What can hang from each mark:
L: Q S
Z: B S
B: N Z
N: B E Q
D: F
F: D N
Q: L
S: L Z
E: N

Known rows, with every way that one mark hangs from another:
E{N}: [-10.3,   0.3, -12.6,  -9.4,   0.9,   1.1,  -3.3,   3.2,   0.9,   1.5,
   5.1,   6.5,   8.5,  -1.8,  -5.0,   1.6,  -1.5,   1.7,  -9.6,   0.7,
  -2.2, -11.4,  -1.0]
B{N{E Q}}: [ 12.8,   7.4,  22.0,   6.4,  -1.0,  14.2, -12.2,  -2.0,  -5.2,  -3.9,
   0.9, -24.0,   3.0,  17.9,  14.0,  43.0,   1.3,  39.5, -12.4, -19.2,
   4.1, -14.2,  -2.6]
B{N{E Q{L}} Z{S}}: [ -9.2,  -9.5,  19.1,  34.1,  -0.7,  41.2,   0.5,  -1.5,   6.8,  -4.6,
   9.0, -22.8,  -2.4,  18.6,   6.0,  35.0,  10.5,  44.8,   5.0,  -7.6,
  -6.3,   1.8,   1.3]
L{Q S{Z{B{N}}}}: [-33.4, -39.4,  -0.1,   8.2,   8.0,   4.4,  12.5, -12.5,  15.9, -21.8,
   7.2,   8.9, -38.0, -13.3, -15.7,  -3.6,  -0.6,   8.3,  20.5,  23.9,
 -20.7,  29.6, -20.2]
Z{B{N{E}}}: [ 10.0,   2.1,   6.5,  17.2,  -0.2,  10.9,   5.0,  -3.8,  -6.4,  -3.0,
  -4.5,   0.4,   2.7,  -5.2, -14.6,  40.8,  -4.7,  24.9,  -7.3, -24.1,
  -8.8, -12.3,  -5.8]
E{N{Q{L}}}: [-17.8, -12.0,   4.8,  -7.1,  -8.7,  15.3, -10.8,   0.3,  11.2,   0.8,
  13.5, -24.5,  -0.8,  -2.0,  22.2, -18.9,   0.4,   7.6,  -8.8,   7.8,
  -6.5, -10.4,  -5.7]
S{Z}: [-15.4, -15.2,   3.6,   4.4,   4.9,   1.4,   3.7,   1.5,   2.8,  -7.4,
   4.0,  -2.9,  -5.7,  -0.6,  -0.1,  -6.7,   0.4,  -1.7,   8.5,   5.0,
  -1.3,   8.1,  -5.5]
E{N{Q{L{S}}}}: [-31.1, -20.9,   5.5, -10.3, -10.1,  14.7, -11.2,  -0.8,  17.0,  -4.6,
  19.5, -19.4, -18.3,  -5.2,  23.5, -36.4,   0.8,   9.5,  -1.5,  37.5,
  -7.3,  10.2,  -7.5]
D{F{N{B E Q{L}}}}: [ 44.2,  16.2,  47.6,  -0.6, -11.6,  16.4, -24.4,  14.2,  -8.2,  -3.3,
  13.5, -63.2,  12.1,   4.5,  50.2,  -8.6, -17.7,  23.1,  -1.8,  -9.1,
  24.4, -11.1,   9.9]
F{D N{B{Z{S{L}}} E Q}}: [ 14.1,   8.9,  44.4,  30.1,   3.9,  37.9,  -8.9,  14.6,  -8.8, -11.4,
   9.6, -34.6,  39.8,  39.3,  21.3,   7.1,  -5.9,  35.1,  14.8,  11.0,
  43.9, -15.2,  14.8]
L{Q S{Z{B{N{E}}}}}: [-23.1, -32.6,   4.1,  18.6,   6.6,   5.8,   6.4,  -6.3,  11.5, -19.6,
  10.0,   0.6, -39.7, -11.4,  -8.6,  10.1,   1.0,  19.0,  12.8,  27.2,
 -20.2,  25.0, -15.4]
Z{B S{L{Q}}}: [-39.9, -22.6, -18.9,  29.6,   5.7,   9.1,  19.0,  -6.2,  24.5, -19.0,
   3.1,  17.5, -18.8,  -9.7, -22.8, -25.9,   7.2, -13.6,  20.4,  29.6,
  -1.6,   2.0,  -2.4]
D{F{N{B E Q}}}: [ 49.8,  27.7,  45.1,  -5.5,  -2.5,  10.0, -24.5,  15.3, -18.6,  -6.7,
   6.3, -55.8,  25.3,  15.3,  35.8,  15.7, -18.3,  26.8,  -5.5, -23.2,
  33.6, -20.7,  13.1]
S{L{Q} Z}: [-41.9, -32.8,  -8.2,  13.3,   6.7,  -3.1,   2.2,  -2.1,  23.0, -15.4,
  10.1,   4.0, -30.1,  -2.7,   3.6, -34.8,   8.3, -14.0,  17.9,  41.7,
  -0.9,  24.8,  -8.5]
D{F{N}}: [ 35.8,  20.0,  19.5, -17.9,  -1.0,  -8.1,  -6.7,  10.3,  -5.7,  -5.7,
  -5.3,  -9.4,  15.7,   5.7,   6.8,   3.6, -15.6,  -7.2,   7.2, -28.1,
  21.1,  -0.4,  17.7]
F{N}: [ 15.0,   5.1,  18.0,  -6.4,   0.9,  -2.5,  -4.2,   6.2,   2.3,  -2.3,
  -0.3,  -4.5,  13.2,   0.2,   3.7,  10.2, -11.2,  -0.5,   2.9,  -8.5,
  15.9,  -7.5,   6.5]
B{N{Q}}: [  1.9,   1.0,  18.4,  -3.4,   0.3,  12.8,  -5.9,  -7.9,  -0.8,  -6.1,
  -2.2, -14.8,   5.5,  16.1,   7.4,  29.4,   0.7,  28.7,  -4.4, -23.3,
   5.6,  -7.3,  -6.6]
Q{L{S{Z{B{N{E}}}}}}: [-24.2, -35.6,  15.3,  22.7,  -4.9,  17.1,   8.0,  -3.8,  12.4, -11.5,
  13.6,  -5.3, -34.1, -20.1,   1.1,  -9.9,  -2.2,  20.8,  11.8,  23.5,
 -19.4,  27.0, -16.0]
F{D N{E}}: [ 44.8,  19.6,  33.0,  -4.0,  -4.7,  -0.7, -10.1,  13.7, -12.3,   0.7,
  -1.4, -15.3,  25.3,  19.0,  19.6,  11.3, -14.9,   7.5,  -0.5,  -6.0,
  20.2, -19.5,  18.2]
Z{B{N{E}} S{L{Q}}}: [-24.7, -15.5, -12.0,  37.3,   4.7,  15.0,  13.8,  -5.5,  18.9, -17.8,
   3.1,  18.2, -18.6,  -4.0, -23.3,  10.0,   7.4,  15.3,  10.3,  15.4,
  -1.7,  -2.7,  -1.8]

Rows:
[ 15.9,  -9.5,  53.7,  -1.1,  -7.7,  15.7, -21.3,  15.6,  -0.5, -14.2,
  24.3, -61.4, -10.3,  -1.3,  50.5, -34.3, -16.3,  22.9,  14.1,  25.1,
  24.2,  20.4,   2.7]
D{F{N{B E Q{L{S{Z}}}}}}
[-17.0, -16.4,  13.1,  21.5,  -5.1,  31.0,  15.1, -11.3,  13.6, -13.0,
   3.6, -12.0,  -0.9,  -3.3,  -8.1,   8.6,   0.3,  23.6,   9.3, -14.9,
  -5.9, -13.1,  -9.2]
Z{B{N{Q{L}}} S}
[-22.3, -26.2,  24.5,  10.4,  -3.2,  31.2,  -4.8,  -9.7,  12.4,  -5.5,
  10.5, -19.1, -21.1,  10.1,  14.0,   3.8,   6.1,  33.1,  13.0,  11.6,
 -13.7,  36.3, -10.4]
B{N{Q{L{S}}} Z}
[ 12.9,   8.2,  25.6,  10.8,  -1.4,  17.4, -17.3,   5.2, -13.2,  -1.4,
  11.0, -46.0,  10.0,   9.6,  28.8,  13.7,  -2.4,  34.5, -12.4,   5.0,
  13.1, -18.3,  -4.6]
N{B E Q}
[-37.5, -39.4,  -3.4,  10.1,   7.7,  -0.1,  11.2,  -6.4,  17.4, -20.1,
   9.7,   0.1, -39.0, -16.9,  -9.2, -28.3,   0.7, -10.0,  22.5,  41.4,
 -20.7,  29.4, -15.4]
L{Q S{Z{B}}}
[  7.3,   3.3,  22.8,  18.7,   5.9,  27.8, -10.6,  -1.8,  -8.0,  -1.3,
  -0.6, -25.6,   7.5,  25.7,   6.0,  59.3,   5.8,  46.1,  -5.6, -25.9,
  -5.2,  -0.6,  -1.2]
B{N{E Q} Z}
[-16.5, -14.5,  18.2,  29.2,   0.5,  43.4,   1.4,   0.2,   3.1,  -5.0,
  17.9, -37.1,   6.7,   9.0,  14.4,  -9.5,   5.3,  28.6,  12.3,  13.6,
   3.0,   2.2,  -6.6]
N{B{Z{S}} Q{L}}
[  2.1, -10.2,  23.2,  19.9,  -9.6,  25.5,  -2.4,  -6.6,   4.7,  -4.0,
   4.6, -31.9,  -7.0,  -5.2,  12.8,  20.7,  -3.1,  31.4,  -5.7, -16.2,
 -14.1, -12.1, -10.3]
Z{B{N{E Q{L}}}}
[ 28.1,   4.1,  46.1,   2.1,  -3.6,  28.9, -16.4,   8.5,  -6.6,  -3.7,
   9.9, -56.2,  18.1,  11.3,  34.6,  -5.1, -14.1,  19.4,  12.4, -18.9,
  14.7,   7.2,   6.4]
D{F{N{B{Z} Q{L}}}}
[  6.2,  -3.3,  40.7,  33.2,   0.6,  42.2,  -9.0,  12.9,   0.4,  -4.8,
  19.7, -51.1,  17.9,  11.1,  25.4,  13.3,  -4.3,  38.8,   7.6,   8.7,
  18.8, -11.8,   4.6]
F{N{B{Z{S}} E Q{L}}}
[-33.7, -12.0, -13.1,  29.3,   3.2,  13.7,  20.4,  -2.5,  15.0, -14.0,
  -1.5,  20.2,   1.0,  -7.3, -26.2, -20.8,   3.3,  -7.4,  15.9,  13.1,
   9.9,  -4.7,  -0.2]
Z{B S{L}}
[-42.0, -22.6, -18.9,  32.6,  11.3,  17.5,  10.7,  -2.0,  22.0, -13.1,
   6.1,  14.9, -16.3,  10.0, -16.5, -11.0,  15.7,  -2.3,  23.8,  33.4,
  -2.4,  23.4,   4.1]
B{Z{S{L{Q}}}}
[-42.3, -37.7,  -4.1,  21.8,   7.6,   7.2,  13.0, -11.7,  21.2, -20.8,
   3.0,  14.8, -26.1,  -9.7, -16.4,  -6.9,   2.5,   0.9,  19.3,  12.6,
  -9.9,  18.5, -18.7]
S{L{Q} Z{B{N}}}
[-25.9, -14.6,   5.8,  21.0,   1.1,  44.8,  -1.5,   3.4,   3.9,  -3.8,
  22.9, -30.7,  14.8,   7.3,   9.5,  -6.2,   3.5,  30.3,   3.2,  11.7,
   1.6,  -8.2,  -6.4]
E{N{B{Z{S}} Q{L}}}
[-30.3, -24.1,  13.4,   6.7,  -2.6,  35.7, -13.0,   1.3,   4.7,  -2.1,
  26.5, -35.4,  -6.1,   0.7,  24.0, -22.6,   1.1,  29.5,   3.7,  35.5,
  -7.4,  19.8, -14.5]
E{N{B{Z} Q{L{S}}}}
[ 15.9,  15.6,  19.4,  29.1,   6.6,  24.5,  -4.4,  19.1,  -6.5, -10.4,
   7.5, -13.2,  24.0,  17.1,   1.8,   4.1,  -6.9,  20.4,  17.1,  -3.2,
  38.5,   5.0,  21.5]
D{F{N{B{Z{S{L}}} E}}}
[ -1.4, -10.6,  24.7,   7.2,  -9.0,  22.3, -10.9,  -1.5,   1.1,   0.0,
  16.4, -44.1,  -1.7,  -3.8,  35.1, -24.0,  -2.3,  20.3,  -1.6,  14.6,
   4.8,  -4.3, -13.1]
N{B Q{L}}
[ -6.8, -15.2,  25.8,  20.0,  -3.1,  36.0,  -9.3,  -1.6,  -1.7,   1.6,
  16.0, -47.3,   3.4,   6.1,  26.9,  -6.7,   2.0,  26.7,   5.7,   8.6,
  -4.8,   9.0, -12.5]
N{B{Z} Q{L}}
[ 32.7,   2.5,  55.1,  -6.7, -13.6,  20.3, -14.5,   5.9,  -6.8,  -2.0,
  12.6, -51.0,  26.5,  13.5,  48.5, -24.8, -18.3,  16.1,   6.6,   4.5,
  25.8, -17.5,   0.9]
F{D N{B Q{L}}}
[-19.8, -22.1,  26.5,  16.4,   4.6,  19.0,   0.3,  -4.9,   2.6, -18.8,
   6.3, -22.5, -16.2,   1.9,   0.0,  19.7,  -2.6,  34.8,   6.1,   5.8,
  -5.0,   8.5, -14.6]
L{S{Z{B{N{E Q}}}}}
[-33.6, -35.7,  -3.2,  -0.2,   6.8,  -5.0,   1.0,  -2.7,  17.7, -17.0,
  14.1,  -0.9, -42.5,  -7.2,   5.2, -29.2,   5.4,  -6.6,  20.1,  51.6,
 -11.5,  37.1,  -9.6]
L{Q S{Z}}
[  9.4,   2.9,  26.6,  24.1,   5.1,  31.4, -15.6,   5.6, -17.0,   0.3,
  10.4, -49.0,  13.9,  19.0,  20.5,  28.7,   1.8,  40.7,  -6.0,  -2.0,
   3.2,  -6.7,  -3.8]
N{B{Z} E Q}
[-12.1, -19.8,  25.6,  17.1, -10.1,  24.6,  -2.5,  -7.5,  10.2,  -9.2,
   9.8, -26.6, -24.9,  -8.8,  14.3,   1.8,  -1.3,  33.2,   1.8,  12.7,
 -13.8,   9.4, -12.2]
Z{B{N{E Q{L{S}}}}}
[-24.9, -14.8,  -6.1,  47.1,  10.5,  27.6,   0.9,   5.8,   9.1,  -9.8,
  17.5,  -6.6, -11.4,   8.6,  -1.5,  -5.2,  12.5,  21.3,  13.9,  42.4,
   6.1,  13.5,   0.9]
N{B{Z{S{L{Q}}}} E}
[ 25.0,   1.5,  49.1,   8.3,  -6.0,  28.7, -22.9,  14.1,  -5.5,  -6.5,
  18.3, -60.8,  -1.0,   9.3,  43.3, -11.4, -12.0,  32.0,  11.9,  13.2,
  14.9,  24.5,   9.1]
D{F{N{B{Z} E Q{L{S}}}}}
[ -3.9, -11.8,  22.3,   1.8,  -8.7,  18.8,  -5.7,  -9.0,   9.7,  -2.1,
   5.8, -21.4,  -8.9,   4.4,  20.5,   6.0,   1.6,  24.8,  -1.4, -10.1,
  -5.0,   1.1,  -9.4]
B{N{Q{L}}}
